Each row comes from the steps of one walk. Every step used is in the known rows, and no mark comes twice. Write the walk behind each row, first mark first.
(in the rows, 128 means zero)
Known rows:
tenel fogal: [134 102 129 140 123 128 125 135 120 116 138 136 123 111 139 136 118  93
 112 114 127 135 110 119 108 119 126 146]
rasan segumi furos zibe fotom: [127 196 123  83 100 143  84 157 203 154 120 130 166 120 129 171 100  78
 111  98  82 146  81 172 113 134  71  56]
furos zibe fotom tenel: [138 151 123  61 106 108  96 107 192 128 114 116 144 124 135 168 106 100
 106 118  99 138 130 165 111 136  97 109]
fotom tenel rasan segumi: [159 113 112 134  86 155 119 151 183  95 177 167  76 138 141 129 103  95
 145 111 121  70 148 112  75 124 133 143]
rasan segumi: [142 144 121 115 115 139 122 167 139 116 155 136 117 127 128 135 117 114
 129 109 106 111 111 137 107 127 115 123]
fotom bepe: [141 123 141 126 128 171 125 129 103 115 134 113 141 114 136 120 133 130
 136 110 130 156  86 125 120 123 128 123]
zibe fotom bepe: [128 144 149  90 119 174 106 112 117 116 140 100 157 105 142 125 124 101
 117 117 101 167  78 135 139 140  80 113]
zibe fotom tenel rasan segumi furos: [132 136 118 132  71 158  91 136 223 126 180 183 100 136 155 142  85  52
 131 102 102 106 125 129  91 118  99 113]
fogal segumi furos zibe: [103 164 113 118 153 153 120 143 171 158  69 139 142 124 125 151 119 149
 139 115 138 177 105 139 136 118 137  65]
rasan segumi bepe: [154 147 148 102 138 148 108 139 137 118 144 147 122 117 127 173 117  95
 109  99 128 108 108 127 103 116 104 138]
furos zibe: [142 161 121 101 131 135 121 132 152 139  91 106 152 121 118 154 129 132
 121 123 123 129 119 150 117 138 116  93]
tenel rasan segumi furos zibe: [146 173 112 142  97 187 106 170 210 144 120 152 132 126 121 153 115  87
 144 103 126  96 108 133  88 131 106  60]
zibe fotom tenel rasan segumi: [148 135 119  94  77 158 101 135 197  97 179 157  92 130 148 134  97  63
 128 118  92  82 139 120  89 138  88 136]
segumi furos: [111 128 128 165 124 126 117 131 156 154 129 154 137 134 139 138 119 116
 132 110 140 154 119 134 129 109 140 103]
tenel rasan fotom bepe: [146 112 157 132  90 214 144 137 122  94 124 114 124 114 143  90 166  72
 175 126 123 113  82  81  91 149 122 126]
segumi bepe: [142 131 157 116 151 139 112 104 125 130 119 139 131 119 126 167 128 107
 104 117 152 125 124 118 125 116 119 142]
fotom rasan segumi: [143 132 141 121  96 108 119 149 163  86 183 124  91 108 156 131 101  95
 156 121  93 116 104 137  83 132 127 135]
fotom tenel segumi: [144 111 105 131 115 128 101 158 186 110 142 173  96 143 141 138 107 136
 139 112 113 123 136 116 114 109 151 139]
zibe segumi: [157 142 125 103  98 163 120  88 157 142 128 129 136 145 117 129 132 156
 108 114 123 142 108 128 136 101 112 130]
furos zibe segumi: [169 169 119  74 101 167 113  93 180 153  91 107 160 138 103 153 136 158
 100 113 119 144  99 152 127 112 100  97]
furos zibe fotom bepe: [141 174 142  61 122 176  98 118 139 128 101  78 182  98 130 150 127 102
 110 115  95 168  70 156 127 150  71  79]
furos zibe fotom rasan: [131 166 150  66 100 100 100 100 189 112 122  81 145  93 149 154 106  78
 129 142  80 145 105 160 109 154  89 101]
tenel fotom rasan segumi bepe: [150 128 171  92 104 118 107 128 166  87 162 149  90 113 133 148 104  61
 154 114 108  88 105  79  66 138 115 138]
tenel furos zibe segumi: [177 166  95 119 104 191 102 121 207 155  61 124 143 156  85 162 118 157
 100 104 127 149  87 183 119  89 101  66]

Which walk is each row?
[145 182 142  54  90 111  92 138 201  99 147  91 132  96 145 159  93  67
 132 124  56 127  90 165  88 154  74  93] => furos zibe fotom rasan segumi
[140 164 134 131  91 109 100 158 216 123 146 129 123 109 154 162  91  85
 155  96  99 140  87 165  73 120 130  76] => fotom rasan segumi furos zibe
[187 139  89 123  90 165  97 108 234 144  79 143 119 165 103 170 103 155
 102  92 133 148 107 188  96  70 127  92] => fotom tenel furos zibe segumi
[126 108 145 106 172 162 125 114 105 110 105 154 110  98 133 164 118 103
  99 113 151 155 105  92 126 108 127 155] => tenel fogal segumi bepe
[124 160 122 138 125 130 110 135 179 166  90 135 160 127 128 162 120 118
 127 106 136 152 110 155 118 119 128  67] => segumi furos zibe
[131 119 144 109 113 175 124 135 111 114 125 124 135 127 116  98 136 118
 157 114 125 130  88  80 107 143 123 110] => tenel fotom bepe
[133 161 138 115  76 111 101 164 224 119 133 142 118 124 133 143  96  72
 175 102  94 114  87 118  59 140 125  66] => tenel fotom rasan segumi furos zibe
[119 110 106 131 130 126 114 138 188 133 100 168 113 118 151 168  92 113
 125  89 139 181 106 134  88  94 166 105] => fotom tenel fogal segumi furos zibe
[136 118 160 114 106 171 145 142 104 100 124 101 140 115 148 107 160  90
 163 113 110 152  63 112 100 135 128 129] => rasan fotom bepe
[158 185 171  42 111 123  81 113 197 100 137 102 136  85 147 198  95  46
 108 111  79 125  86 159  87 143  63 109] => furos zibe fotom rasan segumi bepe
[160 127  92 143 118 129 104 150 202 129  80 144 111 150 117 170  98 127
 123 104 138 134 130 188  89  97 145  90] => fotom tenel furos zibe
[143 114 111 173  81 156 108 154 213 121 179 195  83 143 152 139  90  83
 150  90 134  95 136 115  73 103 145 120] => fotom tenel rasan segumi furos
[151 139 116 132 101 186 122 159 158 109 157 148 102 127 123 122 123  98
 143 126 117  72 127 105  98 141 106 119] => tenel rasan segumi
[120 179 131 106  99 127  65 144 248 131 120 135 140 105 153 162  93  77
 145 121  73 165  84 144 120 133  96  58] => tenel segumi furos zibe fotom rasan
[126 176 142  98 116 177  87 121 166 155 101 105 188 106 139 159 115  91
 115  96 106 192  58 160 127 130  80  57] => segumi furos zibe fotom bepe
[100 159 116  79 127 129 100 115 208 150  92 151 135 126 147 165  94 118
 123 109 109 185 115 153 129 118 118  82] => fogal segumi furos zibe fotom tenel
[146  95 117 150  97 148 126 112 171 109 151 160  86 136 141 126 116 109
 142 127 145  88 164 105  96 123 147 149] => fotom tenel rasan
[116 169 148 107  98  99  88 102 218 138 123 110 150 100 158 163  94  68
 135 123  91 171  93 164 111 135  99  75] => segumi furos zibe fotom rasan
[159 165 136  50 128 144  61 119 216 125 101 150 139 121 130 209 104  87
  92 104 100 133 116 137 119 119  83 111] => furos zibe fotom tenel segumi bepe
[118  73 134 108 111 122 154 145 134  82 123 154  81 121 163 121 129  83
 152 116 113 152  99  93  80 112 164 173] => rasan fotom tenel fogal segumi
[134 141 117 171  96 182 111 164 185 132 156 175 109 134 133 129 111  85
 149 104 128  98 118 111  98 118 118  94] => tenel rasan segumi furos
[162 163 113  66  78 160  92 140 219 107 140 135 115 123 133 157  97  68
 121 115  87  82 132 143  79 148  76 101] => furos zibe fotom tenel rasan segumi
[130 127 124 111  94 106  83 115 209 141 126 147 146 114 156 183  82  54
  91  88 110 169 100 160  93 106 112 101] => segumi furos zibe fotom tenel fogal
[138 177 117 124 111 140 103 175 191 152 117 141 148 128 125 167 107 105
 129  89 112 135  89 163  94 117 117  64] => rasan segumi furos zibe
[122 155 125  99  99 107  86 109 218 154 116 142 151 132 146 177  92  88
 112 101 110 161 118 170 113 117 109  86] => segumi furos zibe fotom tenel
[123 108 123 152  85 128 109 173 212 122 133 190 103 154 161 135 125  82
 171 100 105 141  97 109  93  95 168 122] => rasan fotom tenel segumi furos
[183 134 108 105  65 165 116 121 230 128  67 134 120 167 114 159 130 116
 129  96 114 142  82 178  76  81 132  99] => rasan fotom tenel furos zibe segumi
[125 121 129  91 103 101 106 100 168 119 152 137 120 130 150 142 103  97
 110 122 103 140 137 145 123 124 111 147] => zibe fotom tenel
[153 178 116  98  93 131  82 165 227 100 116 107 117 111 131 168  79  65
 132 118  69 133  76 201  85 133  74  66] => tenel furos zibe fotom rasan segumi
[148 167 117 103 125 198  88 144 167 130  72  96 165 116 112 160 112 103
 109 107 105 174  62 188 122 126  71  51] => tenel furos zibe fotom bepe
[137 173 105 104 123 155  91 142 191 142  62 110 152 132 101 169 107  98
 102 125 104 147 100 191 128 129  73  57] => tenel furos zibe fotom
